Each row comes from the steps of one walk. Every step used is in the known rows, and no mark comes twice. Write the walk behind each row, first mark first.
(in the rows, 128 means zero)
Known rows:
lakuv/garibid/nodus/kurap/vifiz/zagi/kefom: 103 150 92 168 128 113 103 136 148 110 120 119 167 132 131 120 107 157
 202 110 151 133 157 140 127 122 136 152 117 115 137 107 117 148 162 125
 131 155 106 110 106 147 136 109 107 135 131
posu/pimafit/velaz/zagi: 130 131 121 123 103 122 96 131 129 134 96 148 131 119 132 140 117 139
 135 139 128 120 128 119 96 92 113 141 135 111 130 112 115 138 143 90
 149 109 187 136 107 87 96 123 126 108 139
nodus/zagi/pubu: 128 164 139 113 102 141 109 87 107 104 128 120 127 144 108 135 115 139
 138 136 128 104 135 140 132 150 122 140 139 165 118 120 105 112 132 121
 119 141 120 105 107 139 125 113 142 130 104
legip/zagi/kefom: 135 132 137 141 136 114 130 152 110 116 134 121 142 118 129 119 164 130
 157 118 124 78 150 100 112 113 128 120 115 125 132 130 122 138 135 118
 129 144 117 123 122 151 133 109 122 128 130
vifiz/kurap: 127 143 146 132 132 134 114 100 119 114 129 139 113 120 134 129 124 111
 145 131 139 137 140 118 115 116 140 127 124 141 140 140 137 141 104 129
 125 119 115 145 132 126 126 118 126 146 114
lakuv/garibid: 123 134 122 150 123 126 143 131 132 113 128 116 135 129 139 129 110 123
 142 118 139 146 136 132 130 128 118 118 140 132 114 123 120 128 149 128
 126 136 121 114 134 113 117 129 114 149 124
biruli/zagi/nodus: 127 162 160 116 118 114 123 109 142 133 130 124 146 137 142 116 131 120
 127 118 115 120 118 152 111 146 119 132 118 117 122 113 139 136 149 108
 128 126 128 107 131 93 106 115 145 105 129
legip/zagi/nodus: 141 144 147 119 117 119 145 115 141 115 143 101 148 140 138 111 146 122
 135 116 93 98 119 139 99 121 120 127 124 114 129 120 148 114 139 98 108
 130 120 110 135 127 122 112 135 123 122
lakuv/garibid/nodus/kurap: 134 142 84 145 126 119 150 116 141 120 127 109 170 141 138 110 104 138
 157 117 125 158 140 169 117 130 132 142 135 137 127 103 116 104 122 125
 116 145 120 116 122 108 121 112 121 162 124
tomit/pimafit/velaz/zagi/nodus/kurap/vifiz: 128 155 97 117 122 104 73 122 181 136 107 145 145 132 147 125 105 137
 145 116 117 121 144 173 89 113 122 153 152 102 148 120 106 111 139 105
 144 127 147 117 119 111 80 100 124 106 126
zagi/velaz/pimafit/tomit: 139 137 124 119 90 146 79 116 114 130 130 163 126 129 113 121 131 128
 151 121 106 122 147 156 134 105 90 148 144 88 105 150 129 108 144 119
 113 122 120 134 113 117 114 117 123 88 128
velaz/zagi/biruli: 107 149 147 115 100 124 116 134 92 146 108 148 112 123 127 133 108 142
 134 128 139 85 145 124 121 153 126 124 146 107 137 119 122 149 144 109
 128 142 143 89 115 128 101 113 134 115 138
zagi/nodus/kurap: 131 153 112 129 118 118 140 116 154 128 143 117 138 137 138 108 127 121
 121 123 119 126 127 190 107 134 133 139 131 133 133 102 144 98 110 125
 119 131 117 107 141 128 127 114 137 132 124
vifiz/zagi: 126 131 130 134 117 146 101 122 131 110 114 123 111 128 117 134 116 117
 144 133 138 116 125 117 134 120 132 135 123 113 126 117 155 146 150 109
 126 116 125 121 123 118 148 125 141 132 125
raduku/posu/pimafit/velaz/zagi/legip: 122 157 111 145 117 116 89 154 117 137 102 189 151 91 124 119 130 166
 138 136 139 108 134 92 109 93 102 160 143 107 114 94 123 141 130 112
 130 143 192 116 108 108 83 144 111 92 141
kurap/velaz/zagi/biruli: 115 140 137 116 87 101 108 133 101 143 105 139 119 125 125 154 112 143
 138 130 136 95 167 126 118 150 122 112 137 105 128 112 122 153 134 90
 129 137 150 83 107 152 97 107 128 107 157
tomit/pimafit: 145 125 119 127 146 127 103 136 134 126 118 128 131 132 125 117 121 129
 125 120 123 127 138 134 126 109 128 123 147 132 144 135 140 121 126 126
 129 121 127 139 126 103 129 107 108 128 123
garibid/tomit/zagi: 135 109 152 121 114 120 135 143 107 109 153 77 143 132 130 152 114 145
 144 138 130 125 143 95 115 134 114 157 128 116 120 142 105 124 130 110
 128 109 150 140 114 145 125 122 129 135 111
velaz/pimafit/tomit/zagi: 143 110 135 111 111 155 108 117 115 125 144 121 141 146 121 121 100 124
 155 123 119 131 153 144 115 120 98 140 152 97 111 151 120 118 132 98
 119 114 153 146 102 103 112 116 122 111 112
biruli/zagi/velaz/pimafit: 131 158 145 102 91 137 71 135 117 126 101 165 140 114 102 112 140 133
 159 112 104 99 142 138 131 114 115 137 148 111 104 137 132 140 161 107
 129 139 139 117 99 91 113 106 128 86 136
lakuv/garibid/nodus/zagi/kefom: 138 160 107 168 135 119 140 118 112 113 128 115 163 132 123 126 111 159
 167 131 141 136 143 146 112 137 109 148 111 167 124 104 101 118 152 129
 131 150 103 115 110 114 119 121 114 133 116
tomit/pimafit/posu: 150 117 121 134 129 123 103 148 144 127 105 124 136 130 132 114 122 143
 122 127 148 141 124 121 132 116 121 122 176 140 136 120 130 112 120 113
 138 141 138 144 120 96 112 108 106 123 113
raduku/posu/zagi/nodus/kurap/velaz: 141 158 113 121 123 93 140 122 164 120 142 125 166 120 130 131 142 132
 144 123 127 106 156 179 85 117 112 139 133 152 122 78 161 78 132 73 100
 124 165 113 139 166 126 105 129 118 151
legip/zagi/nodus/kurap/velaz/pimafit/tomit/nutu: 171 142 120 99 86 118 122 91 153 114 136 101 158 162 150 119 125 110 167
 119 87 111 178 202 88 124 108 136 139 78 111 142 152 74 103 67 112 141
 147 127 120 139 103 90 147 99 121
vifiz/zagi/nodus/kurap/velaz: 136 145 96 125 90 108 109 112 160 107 123 107 128 142 126 138 122 110
 141 126 125 122 143 182 113 127 134 133 112 119 123 90 169 118 122 92
 119 114 121 96 128 140 136 101 144 129 138
delirin/nutu: 130 117 149 149 126 123 132 135 143 125 118 128 128 132 146 119 148 123
 131 136 137 136 130 128 139 140 108 151 128 121 116 146 130 127 136 123
 139 141 140 137 142 137 140 129 140 115 144
lakuv/garibid/tomit: 129 128 142 153 124 118 155 134 124 107 146 85 144 129 144 151 109 138
 148 131 136 151 132 114 131 131 92 150 147 126 112 133 101 119 144 128
 121 126 107 131 138 122 115 128 118 140 121
nodus/zagi: 142 138 129 132 116 136 118 110 120 105 123 134 122 136 109 138 115 129
 138 141 126 117 123 149 117 132 120 141 120 162 122 125 111 108 138 122
 128 136 130 133 109 126 128 126 130 135 108
raduku/posu: 127 139 130 142 144 133 131 141 127 138 142 154 143 99 132 126 143 141
 134 134 128 120 130 116 125 122 119 144 144 134 118 112 135 127 135 133
 102 150 145 139 130 145 128 133 110 126 134
kurap/nodus/zagi: 143 151 127 135 108 118 121 111 115 119 127 130 129 141 126 127 113 102
 130 135 128 122 126 160 115 131 94 158 128 151 112 120 120 101 129 121
 134 150 121 128 121 149 124 127 133 135 115
nodus/zagi/posu/pimafit: 146 144 129 135 131 131 101 111 120 104 134 137 145 124 100 122 121 169
 128 137 120 121 121 148 98 118 115 157 123 166 128 102 134 98 144 98
 142 118 167 124 120 115 146 129 96 105 117
raduku/posu/zagi: 123 150 145 126 149 128 137 135 131 121 128 147 152 107 121 125 135 135
 148 130 142 102 135 115 106 110 109 142 140 147 122 110 143 109 155 93
 111 127 169 140 129 144 135 127 122 125 139
velaz/pimafit/tomit: 140 124 124 118 119 150 108 107 121 129 139 146 131 141 118 119 115 120
 141 118 115 141 136 157 127 121 96 139 156 102 118 150 119 115 125 122
 117 124 123 149 117 98 113 123 123 96 121
kurap/velaz/zagi: 132 130 115 112 111 97 113 130 118 129 107 138 135 125 135 157 121 132
 140 117 124 128 156 130 109 135 118 122 137 122 122 116 126 145 130 103
 130 126 154 111 115 129 103 119 124 112 161
pimafit/velaz/zagi: 127 137 116 123 118 126 107 125 129 138 99 143 119 117 143 143 113 122
 134 138 140 122 133 116 105 128 114 143 137 107 123 122 95 144 138 104
 146 122 155 122 116 102 85 125 148 119 132
tomit/pimafit/velaz/zagi/legip: 137 148 97 133 131 115 72 144 127 128 79 160 129 124 125 114 109 135 131
 118 144 113 143 106 127 115 113 142 144 106 127 125 118 138 122 117 150
 126 134 108 102 83 77 127 136 107 124
tomit/zagi/velaz/pimafit/posu/raduku: 138 141 136 94 81 131 101 143 126 127 118 122 161 107 106 117 136 132
 171 131 141 110 120 131 127 114 108 156 166 140 100 130 130 109 124 87
 147 116 186 130 92 127 105 104 110 99 112
pimafit/velaz: 128 120 115 133 120 133 113 127 145 130 117 124 120 129 129 138 132 121
 130 152 137 126 121 118 124 121 123 133 118 110 123 132 101 125 126 114
 148 119 131 135 120 122 101 131 150 130 115
vifiz/kurap/velaz/pimafit: 147 134 121 112 112 127 99 102 131 116 125 140 126 120 116 138 120 110
 154 128 113 142 163 139 117 108 129 120 142 141 135 143 148 143 100 107
 122 119 129 148 115 116 120 110 109 111 129
raduku/posu/pimafit: 133 139 130 140 128 128 124 144 131 135 140 158 152 102 124 124 144 161
 131 134 120 122 130 119 114 86 117 147 146 141 129 102 148 123 136 118
 108 138 183 148 130 127 140 124 86 111 142
velaz/zagi/posu/pimafit: 127 153 133 118 142 117 108 131 117 132 121 145 156 114 122 123 117 164
 125 111 121 122 134 128 96 119 117 154 152 132 132 95 145 140 142 96
 139 113 189 108 131 97 127 128 93 92 154

Write each row's walk:
157 127 97 105 92 114 112 139 150 101 95 123 154 135 108 122 112 129 161
 122 151 129 145 172 113 114 116 126 180 164 121 101 133 83 112 55 134
 138 172 136 107 127 116 98 128 110 136 => nodus/kurap/velaz/pimafit/posu/zagi
148 128 122 123 133 112 90 137 127 125 108 114 135 123 140 156 108 138
 137 144 124 124 141 101 106 110 94 165 162 105 140 138 89 124 134 107
 142 105 141 150 113 84 83 113 133 113 126 => garibid/tomit/pimafit/velaz/zagi
129 172 127 127 134 118 148 121 154 120 143 134 162 116 133 108 135 128
 142 122 136 97 131 175 85 114 115 153 141 151 128 84 160 75 135 93 101
 127 156 122 146 146 132 113 129 131 135 => raduku/posu/zagi/nodus/kurap
159 124 116 111 72 100 129 145 153 111 149 61 178 143 130 140 109 149
 148 133 126 149 144 172 102 135 103 159 179 133 114 105 120 84 101 68
 120 126 163 130 112 131 99 96 120 100 112 => garibid/tomit/zagi/nodus/kurap/velaz/pimafit/posu
129 143 125 136 120 126 101 142 125 147 114 172 145 91 140 141 133 156
 139 146 132 113 131 110 91 86 104 153 153 118 121 94 121 134 146 97 125
 130 210 140 116 101 91 123 107 105 145 => raduku/posu/pimafit/velaz/zagi
131 155 121 102 152 81 124 108 124 145 128 127 170 97 128 149 138 128
 143 115 127 120 136 130 108 157 108 157 135 146 121 105 128 132 113 95
 154 96 174 99 124 137 107 127 106 93 164 => kurap/velaz/zagi/posu/raduku
111 128 110 124 120 115 104 133 151 118 134 145 132 130 127 127 120 142
 150 114 127 127 140 153 132 126 143 141 135 124 138 135 104 117 127 135
 134 155 129 129 117 169 131 118 113 130 130 => nodus/kurap/vifiz
133 168 131 128 112 122 114 126 150 147 129 157 155 102 149 131 133 154
 128 143 117 114 121 136 72 94 96 163 146 113 127 85 141 126 149 89 115
 125 199 127 132 93 87 125 111 91 143 => raduku/posu/pimafit/velaz/zagi/nodus
115 153 119 126 112 107 118 119 168 124 146 129 148 137 141 118 122 137
 137 112 116 128 126 182 112 130 134 149 127 120 142 120 127 105 129 127
 126 142 123 113 135 162 125 116 117 109 125 => zagi/nodus/kurap/vifiz
138 128 127 122 93 125 117 110 137 116 163 116 148 159 141 112 111 134
 136 121 114 129 143 193 84 99 113 145 124 103 125 108 143 84 115 87 122
 93 176 126 127 125 118 99 115 123 119 => posu/pimafit/tomit/zagi/nodus/kurap
141 141 139 98 148 141 117 98 122 142 172 109 178 120 113 115 122 120
 156 120 121 126 131 146 110 139 94 178 153 121 106 145 123 103 113 88
 147 81 169 134 112 112 104 126 103 92 116 => velaz/pimafit/tomit/zagi/posu/raduku
122 151 143 134 126 124 122 102 122 128 128 133 124 127 147 119 124 78
 139 122 134 136 140 124 109 116 116 144 133 132 130 136 146 137 97 132
 129 128 107 138 139 147 119 122 126 146 120 => vifiz/kurap/nodus
109 127 114 129 111 131 78 126 155 101 116 143 119 126 120 134 110 130
 168 116 137 115 139 147 133 116 150 145 127 113 131 123 132 140 146 116
 132 143 131 123 110 159 143 113 125 134 125 => nodus/kurap/vifiz/zagi
135 134 89 118 105 94 116 129 125 123 105 146 136 123 135 152 117 122
 145 112 129 121 169 162 104 129 132 129 141 135 124 102 120 128 108 104
 127 136 157 109 113 140 111 107 122 130 162 => nodus/kurap/velaz/zagi
138 137 154 133 123 133 119 122 125 142 144 161 150 121 155 134 123 158
 143 144 131 130 162 127 102 107 101 157 139 86 116 132 144 105 126 108
 115 136 194 169 128 132 119 126 113 99 123 => raduku/posu/pimafit/tomit/nutu
146 129 142 126 139 119 113 132 125 109 137 116 168 122 117 108 150 160
 142 118 97 95 130 114 100 100 121 133 131 124 130 112 150 121 141 78
 129 120 171 117 128 124 146 115 96 111 129 => legip/zagi/posu/pimafit
135 126 139 146 125 133 111 126 117 138 164 167 146 113 134 126 140 152
 135 133 119 136 138 129 112 90 93 147 143 108 117 117 134 114 135 124
 99 126 175 160 130 122 121 127 94 104 136 => raduku/posu/pimafit/tomit
125 167 112 116 115 112 134 113 136 135 122 136 142 130 149 122 115 116
 127 114 123 116 133 187 92 140 129 148 144 130 135 97 139 112 122 116
 121 138 138 97 137 107 112 111 138 126 144 => velaz/zagi/nodus/kurap
135 137 129 132 143 123 115 130 130 125 136 129 158 120 115 112 134 165
 119 123 119 128 125 131 113 114 124 145 129 131 131 105 152 118 134 104
 141 108 168 124 135 114 144 130 94 101 135 => zagi/posu/pimafit
156 153 105 134 84 152 90 80 116 107 127 144 161 148 104 118 91 150 185
 131 102 150 147 183 115 117 71 168 139 118 94 130 101 85 169 105 101
 143 120 123 95 86 103 110 112 109 109 => lakuv/garibid/nodus/zagi/velaz/pimafit/tomit
116 158 120 128 129 112 108 142 101 124 99 162 136 123 127 116 111 138
 134 108 145 116 136 110 130 139 123 142 139 118 117 116 129 150 121 135
 127 144 130 87 115 116 102 142 131 110 144 => velaz/zagi/legip
137 112 116 108 67 129 89 127 107 125 139 125 127 141 110 133 102 133
 161 128 126 102 189 175 117 132 115 120 148 89 111 138 115 104 107 71
 121 128 152 115 90 154 99 81 122 117 120 => nodus/kurap/velaz/pimafit/tomit/zagi/biruli
150 159 109 102 95 102 103 115 152 128 121 127 162 136 126 116 127 115
 145 110 95 124 147 203 104 134 124 134 146 130 119 107 144 118 119 87
 126 134 140 107 116 93 105 93 132 92 144 => biruli/zagi/nodus/kurap/velaz/pimafit
138 115 145 129 124 122 107 144 128 116 153 72 162 124 120 145 122 173
 139 154 124 125 131 89 93 110 100 175 125 102 119 123 104 113 135 71
 157 80 189 142 113 128 112 126 116 101 105 => garibid/tomit/zagi/posu/pimafit/velaz
168 137 95 98 92 110 127 117 157 107 131 104 166 142 124 109 143 113 155
 110 76 101 152 197 97 106 122 126 145 129 121 113 155 98 115 74 105 142
 132 111 116 131 124 90 119 109 136 => legip/zagi/nodus/kurap/velaz/pimafit
111 155 136 111 120 107 121 112 173 104 137 123 151 148 132 113 112 131
 152 106 126 114 129 180 97 117 124 141 124 133 145 118 137 85 152 88
 132 122 144 113 135 167 130 115 134 114 132 => posu/zagi/nodus/kurap/vifiz
148 126 137 113 87 149 81 116 112 111 125 153 141 132 115 109 152 123
 172 115 86 93 155 136 119 90 92 135 146 81 98 154 127 106 154 96 99 131
 126 133 105 124 112 101 122 103 123 => legip/zagi/velaz/pimafit/tomit
138 122 156 121 99 129 117 109 133 125 168 108 149 160 138 121 114 141
 132 123 111 136 132 157 85 103 99 140 122 92 121 123 150 106 139 84 122
 85 180 131 130 112 113 113 114 104 117 => posu/pimafit/tomit/zagi/nodus
149 122 135 119 135 123 105 147 146 104 94 122 141 141 122 113 116 135
 140 119 163 125 127 120 114 106 113 118 174 150 141 111 144 93 139 75
 138 118 158 145 121 98 114 101 123 126 117 => tomit/pimafit/posu/zagi
144 132 138 109 113 143 118 137 140 114 96 122 146 131 108 110 112 131
 144 125 152 131 113 133 117 116 103 130 184 151 124 116 140 98 140 71
 132 133 162 143 115 98 116 118 131 100 120 => velaz/pimafit/posu/zagi
127 159 126 124 113 122 117 112 149 145 115 125 130 130 148 133 119 120
 125 136 124 123 118 143 87 134 111 143 130 103 125 110 121 129 141 98
 135 113 143 103 128 96 72 126 151 104 132 => pimafit/velaz/zagi/nodus
140 165 96 155 119 120 131 109 112 94 113 127 169 148 109 107 83 162 161
 124 134 153 128 142 132 140 107 152 112 153 108 110 110 107 138 132 119
 156 103 95 100 106 107 140 121 136 102 => lakuv/garibid/nodus/zagi/legip
139 160 144 136 111 127 111 83 110 104 124 137 116 132 131 132 107 80
 149 136 134 128 138 148 100 119 108 156 129 164 126 135 134 116 106 127
 131 142 107 145 124 148 121 120 129 153 100 => vifiz/kurap/nodus/zagi
137 128 135 137 140 128 102 112 121 133 156 139 148 129 123 118 133 154
 124 122 118 144 132 135 110 116 97 150 133 106 123 119 136 108 130 103
 135 100 158 135 137 111 124 127 97 92 127 => zagi/posu/pimafit/tomit
105 141 147 136 93 149 97 129 110 121 112 129 93 128 105 129 111 130 142
 147 146 88 139 116 141 135 136 122 121 99 130 118 152 153 155 99 123
 125 117 101 115 135 137 112 146 129 119 => vifiz/zagi/biruli
124 153 131 120 159 119 119 122 118 138 119 138 149 109 128 129 117 143
 126 108 131 119 139 119 104 156 119 151 149 124 124 107 130 139 134 116
 134 126 157 95 132 109 116 138 117 105 145 => velaz/zagi/posu
